Every row comes from one small tree of marks. The marks that hang from a mark follow it in brackets, in alphabetical order. Every link used is in the known rows. Which tree was each row made from?
In the rows, 128 means zero.
Known rows:
pupef{balotur{fetotap{bopo mebav}}}: [ 79 130 149 119 126 128 150 153 119 124  82  93 129 147 147 175 127 180
 117  92 132 139 183 145]
dabes{fetotap}: [116 151 129 116 116 131  98  89  91 149 152 100 136 132 103 130 122 126
 132 156 132 119 112 124]
kepi{balotur{dabes fetotap{bopo mebav}} pupef}: [ 49 168 163 133 231 165 182 168 169 163  89 160 114 135 133 133 128  72
 159  74  97 166 241 108]
bopo{dabes{pupef}}: [182  99 120 124 122 125 108 135 101 160 138 131 132 121 121 131 148 118
 135 122  92 139 101 112]
dabes{balotur{fetotap{mebav}} kepi pupef}: [155 130 115 186  95 107 146 192 109  89 126 159 108 110  99 156 155 156
 111  88 108 154 135 163]
mebav{fetotap{bopo{dabes{balotur} kepi} pupef}}: [171  98  91 102 128 170 150 181 149 113 139 162 140 150 107 129 147 209
 148  96 146 179 121  97]
pupef{balotur{dabes fetotap}}: [116 138 133 124 150 102 122  97 146 105 115 100  63  98 141 125  89 115
 106 138 103 113 147 168]
balotur{dabes{mebav}}: [179 108 158 136 145 101 140 112 109 159 122 117  79 109 102 140 140 115
 111 170  97 153 127 132]
dabes{balotur mebav pupef}: [236 109 136 180  89  99 120 169  98 104 134 140 106 101  95 146 172 142
  97 143 115 146  70 145]
bopo{dabes{fetotap kepi mebav pupef{balotur}}}: [212  92 145 202  68  84 131  85  99 133 124 153  95  89 121 123 147 114
  34 146 113 158 114 151]
balotur{dabes{fetotap}}: [129 144 126 129 148 128 118  78 108 145 141 117  91 110  92 117 108 120
 127 154 113 149 134 131]
fetotap{bopo{kepi} pupef}: [101 110  81 125 144 168 120 168 158 117 121 125 159 167 100 174 133 206
 154 140 153 140 122 109]
dabes{balotur}: [154 131 117 116  94 128 115 139 106 114 143 119 129 127 102 147 112 149
 143 127 127 115  74 141]
balotur{dabes{kepi}}: [129 124 108 134 126 117 135  95 122 144 141 132 100 115  85 125 108 123
 123 161 108 129 109 144]
pupef{balotur{dabes{mebav} fetotap}}: [159 115 166 149 143  84 142 105 136 115 104 104  42  89 143 134 119 109
  74 162  95 134 158 168]
bopo{dabes{pupef} kepi{balotur}}: [188 102 120 105 168 121 117 125 153 136 147 169 156 116 114 125 141  89
 129  95 106 139 127  87]
fetotap{bopo{dabes{kepi}} mebav pupef{balotur}}: [ 76  79 106 148  89 156 165 165 132 143  68 143 150 162 135 177 123 222
 121  76 126 160 143 134]
fetotap{pupef}: [ 88 123  93 126 129 145  93 161 124 135 125 103 141 151 107 150 129 175
 167 151 126  98  78 130]
mebav{fetotap{bopo{kepi}}}: [157 129 122  64 142 143 129 124 120 134 166 108 166 156 102 111 153 157
 142 142 171 139 117  93]
pupef{balotur}: [120 119 131  98  92 109  98 100 113 113 128  86 139 127 133 136  97 136
 123 134 141  79  73 149]
pupef{balotur{fetotap{bopo}}}: [ 93 143 124 126 126 136 132 130 137 115 107  87 117 133 141 146 114 164
 106 141 132 118 156 150]
kepi{mebav}: [112 134 124 104 106 126 109 108  98 156 138 105 159 142 172 137 120 107
 171 158 114  99 122 115]
pupef{balotur{dabes{fetotap{bopo} mebav}}}: [156 121 158 174 118 119 153  78 124 131  99 116  76 106 110 132 129 154
  59 162 132 182 162 150]
mebav{fetotap}: [141 138 134  61 125 118 102 117  84 148 170  88 151 140 112  90 148 127
 156 152 150  92  71 112]

Which tree is each row?
[195 116 128  74 158 111 120 118 136 141 167 172 172 123 179  66 164  69
 153  98 119 133 142  62] : bopo{dabes{pupef} kepi{balotur mebav{fetotap}}}
[ 90 161 133 173 124 138 136  61 135 154 141 166 109 107 165  98  85  25
 141 162 108 125 165 132] : balotur{dabes{fetotap kepi{mebav pupef}}}
[ 99 126 141 123 105 149 131  99 167 112 115 136 177 144 212 148  85  67
 152 122 159 102 159 121] : fetotap{bopo{kepi{mebav pupef{balotur}}}}
[ 91 148 154 137 161 117 123  97 165 107 115 117  71  94 166 110  74  44
 124 126 107  96 152 164] : kepi{pupef{balotur{dabes fetotap}}}
[109 103  92 121  97 151 140 143 133 134 120 131 138 148 130  98 134 207
 112 124 149 138  97 124] : mebav{fetotap{bopo{dabes{kepi}} pupef{balotur}}}
[218 127 140 193 119  95 128 182 115  95 129 137  72  93 111 145 174 130
  87 150  93 152 124 155] : dabes{balotur{fetotap} mebav pupef}
[ 71  97 125 122  97 121 109 162 122 111  88 101 151 156 139 171 117 197
 154  83 147  99  87 149] : fetotap{mebav pupef{balotur}}
[112 121 160 129 114 105 133  77 110 120 106 109 101 115 124 142  98 143
 110  85 131 144 140 152] : pupef{balotur{dabes{fetotap{mebav}}}}
[ 52 160  95 125 192 142 107 184 164 123 121 124 124 140 118 126 132 146
 154 136 102  96 143 122] : kepi{balotur{fetotap{pupef}}}
[ 99 123 142 141 125  91 158 111 133 109  99 122  79 106 133 149  98 136
  97  99 104 131 169 175] : pupef{balotur{dabes{kepi} fetotap{mebav}}}
[145 156 103 122 117 104 117 132 110 128 175 157 173 121 143  45 173  90
 142 137 137  98  93  96] : dabes{kepi{balotur mebav{fetotap}} pupef}
[152 135 119 162  86 104  79  91 108  95 137 110 125 103 117 115 128 133
  94 129 149 106  73 153] : dabes{fetotap pupef{balotur}}
[ 67 158 143 140 140 154 130 132 156 118 107 107 120 131 166 136  99  87
 122 129 137  99 162 145] : kepi{pupef{balotur{fetotap{bopo}}}}
[238 126 119 184  79 117 159 178  93 108 153 159 115 114  71  96 210 182
  78 152 152 179  82 133] : dabes{balotur kepi mebav{fetotap{bopo}} pupef}
[ 86 143  93 109 123 163 122 171 116 148 132 109 169 169 166 102 169 190
 186 153 151 128 125  94] : kepi{mebav{fetotap{bopo pupef}}}
[ 84 153 136 109 169 169 142 126 182 145 125 169 198 152 180 126 110  43
 178 119 140 114 188  79] : fetotap{bopo{kepi{balotur mebav pupef}}}
[131 142 145  77 156 163 131 128 139 138 166 130 171 156 123 102 136  82
 162 131 177 120 125  90] : mebav{fetotap{bopo{kepi{pupef}}}}
[ 76 144 168 129 146 146 158 109 122 191 123 187 160 134 127 122 104  38
 135  72 106 142 182  96] : bopo{dabes{fetotap{mebav} kepi{balotur pupef}}}
[104 141  91  81 184 163 125 173 169 115 147 142 176 167  96  98 160 185
 159 121 177 129 119  80] : mebav{fetotap{bopo{kepi{balotur}} pupef}}
[122 115 153 100 112 119 103  88 162  96 140 122 153 131 156 140  72  52
 135 114 162  68  91 139] : bopo{kepi{pupef{balotur}}}
